In the rows, zero is written as 128.
Known rows, with every step that occurs:
ribibo/vovage/varu/mudof/rader/molog: [121 154 109 114  77 103 191 119 168  84  87 115 108 148  81 159  95 142
 105 127 129 166  52 181  89 134]
vepiv/bifefim/zizu/mudof/varu/vovage: [140 166 143 117 101 136 154 106 145 144 110 135 110 102  91 118 101 148
  94 118 109 207  71 162  99  98]
toruf/vovage/varu/mudof/zizu: [146 148 107 115  65 120 152  78 153 102 121 137  92 136 115 140  72 126
  98 107 121 169 103 154 106 105]
bifefim/zizu/mudof/varu/vovage/ribibo: [139 155 139 106  98 116 156  68 151 114 104 141 108 116  87 109  80 163
  89 126 138 188  70 175 110 122]
zizu/mudof/varu: [125 156 129 111  99 119 159 115 157 101 114 145 111 115 101 133  97 162
 105 115 124 185  71 163  92 124]
molog/rader/mudof/varu/vovage: [146 150 119 110  86 127 157 123 165  82 107 133  93 144 125 129  85 148
 114 110 129 163  50 207  75 139]
zizu/bifefim/vepiv: [147 144 127 115 100 127 163 133 136 132 135 140  99 100 106 144  96 139
 119 119 107 213 106 151 121  80]
bibud/ribibo/vovage/varu/mudof: [110 158  90 108  68 120 159  75 179  67 109 124  92 122  86 151 108 153
 127 124 154 171  94 131 152 122]
molog/rader: [145 153 125 111  86 129 150 141 157  75 131 133 105 135 125 148 105 141
 128 113 113 170  97 159 101 117]
bifefim/zizu/mudof/varu/vovage: [137 156 140 107 101 127 150  88 151 126 115 142 106 109  97 115  93 156
  97 126 124 186  66 171  94 108]
varu/mudof/rader: [150 150 129 111  83 112 172 136 167 110 113 121 119 137  95 148  87 140
 114 131 107 174  72 177  91 115]
toruf/vadif: [142 135 132 106  69 130 154 114 150  82 145 145 104 121 116 139  99 149
 128 111 124 163 113 131 125 112]
vepiv/bifefim/zizu: [144 154 127 127  89 138 146 141 145 129 136 127 108 107 104 143 111 133
 120 101  96 209 109 130 125  83]
vepiv/bifefim/zizu/mudof/varu/vovage/ribibo: [142 165 142 115  97 126 158  86 146 132  98 135 110 110  83 111  87 156
  87 118 124 211  74 166 115 112]
ribibo/bibud: [128 139 119 106  92 115 148 118 167  82 136 145 103 111 115 141 106 152
 133 109 122 179 117 141 153 111]
vovage/varu/mudof: [134 155 110 120  67 129 164 106 165  98 121 128  98 124 104 146  99 141
 115 125 131 168  97 154 120 115]
molog/rader/mudof/zizu/bifefim: [172 140 110 109  77 126 162 155 152 113 119 137  97 149 127 150  73 143
 121  99  93 200  65 200  68  92]
bibud/ribibo/vovage/varu/mudof/zizu/bifefim: [137 147  88 101  63 118 173  71 166 105 105 129  93 121  85 145  77 152
 116 121 136 198  84 152 129  91]
ribibo/vovage: [121 144 111 107  84 122 156 105 163  75 120 137  99 119 108 140 114 148
 130  99 137 171 104 134 135 123]
zizu/mudof/rader: [140 165 143 110  99 106 163 131 158 104 111 138 124 133  96 144 100 158
 107 122 112 181  69 166  90 116]
zizu/mudof/rader/molog: [133 163 147 111 104  97 174 156 150  95 105 140 133 142  90 150  95 160
  97 123 103 182  49 181  70 123]
mudof/rader: [145 151 133 112  90 106 164 132 156  96 121 131 120 130 104 145  92 148
 115 116 117 172  82 163 101 115]
mudof/zizu/bifefim/vepiv: [168 142 121 113  95 125 165 131 128 145 124 145 104 106 111 136  75 141
 117 107  93 223  98 159 106  69]
vadif/toruf/vovage/varu/mudof/zizu/bifefim: [140 145 119 104  63 122 170  66 144 114 155 133  73 139 112 144  57 128
  89 111 123 172 116 152 102  91]
bibud/ribibo/vovage/varu/mudof/zizu: [130 155  85 107  63 116 162  72 171  81  98 128  97 127  90 142  88 154
 125 112 140 181  86 138 139 111]
molog/rader/mudof/zizu/bifefim/vepiv: [175 143 109 117  92 130 161 165 140 132 113 135  92 140 126 151  77 134
 126 101  83 223  68 196  72  79]

Rows:
[145 150 112 117  82 129 148 158 165  76 123 131  96 151 129 154 104 144
 132 102 112 173  75 179  89 123] => molog/rader/mudof
[112 150 105 100  85 113 147  93 168  57 123 138 104 115  97 144 111 161
 135 104 147 177 103 118 156 120] => bibud/ribibo/vovage
[172 140 116 113  87 131 175 135 139 158 115 135 104 114 102 139  70 133
 115 123  85 225  88 173  97  69] => varu/mudof/zizu/bifefim/vepiv
[144 161 143 112 103 112 152 130 153 127 118 130 120 129  92 147 103 150
 106 125  99 196  68 164  88  95] => bifefim/zizu/mudof/rader
[134 160 140 105  98 121 161  88 155 103 108 150 110 112 101 114  91 163
  97 123 135 172  67 173  97 128] => zizu/mudof/varu/vovage
[138 143 130  98  86 106 154  71 166  73 119 147 104 116 106 115  86 161
 117 117 149 168 117 156 174 130] => varu/vovage/ribibo/bibud
[164 144 113 112  72 126 164 126 156 115 115 137 113 130 110 135  76 142
 120 110 100 185  87 164  99 102] => varu/mudof/zizu
[127 155 107 112  73 111 179  93 176  93  93 115 100 139  87 152 102 139
 115 127 137 164  73 168 110 128] => ribibo/vovage/varu/mudof/rader
[138 145 118 113  85 120 160 106 163  96 109 142  97 125 113 121  81 156
 111 104 139 165  58 189  97 133] => rader/mudof/varu/vovage
[140 142 112 100  90 109 157  96 178  64  98 135  90 145 116 124  74 159
 117 112 144 170  66 210 120 151] => molog/rader/mudof/varu/vovage/ribibo/bibud
[146 152 135 106  78 113 158  77 154  79 117 144 109 122 104 115  82 157
 108 115 150 162 105 157 145 131] => varu/vovage/ribibo
[138 146 106 116  89 125 156 150 166  80 112 130  94 146 124 148  91 148
 122 102 118 175  53 195  69 134] => molog/rader/mudof/varu
[118 151  97 115  67 128 168  87 173  86 107 124  89 126  97 147 111 140
 122 119 144 165  96 147 132 125] => ribibo/vovage/varu/mudof
[140 150  86 108  78 121 172  81 152 124  99 127  88 111  84 147  82 144
 121 123 125 221  88 148 135  79] => bibud/ribibo/vovage/varu/mudof/zizu/bifefim/vepiv
[131 139 125  96  91 104 162  63 166  77 109 145 101 112 102 109  73 165
 108 117 154 172  96 173 153 141] => mudof/varu/vovage/ribibo/bibud
[167 139 108 121  91 124 164 148 137 146 114 144  96 122 115 142  74 142
 120  95  94 225  75 178  95  75] => rader/mudof/zizu/bifefim/vepiv
[140 149  90 113  62 125 171  84 164  98  96 128  95 131 101 140  91 141
 120 107 130 176  87 154 118 114] => ribibo/vovage/varu/mudof/zizu
[117 162  99 106  75 102 170  81 181  75  96 115 104 135  76 155  98 152
 119 132 147 170  70 152 130 125] => bibud/ribibo/vovage/varu/mudof/rader
[164 138 124 105  80 120 167 121 142 127 130 147 110 116 112 135  71 148
 112 105 104 202  96 162 101  81] => mudof/zizu/bifefim
[129 152 129 114 103 125 149 115 152 124 121 138 106 112  97 135  99 155
 104 117 112 199  71 161  88 104] => bifefim/zizu/mudof/varu
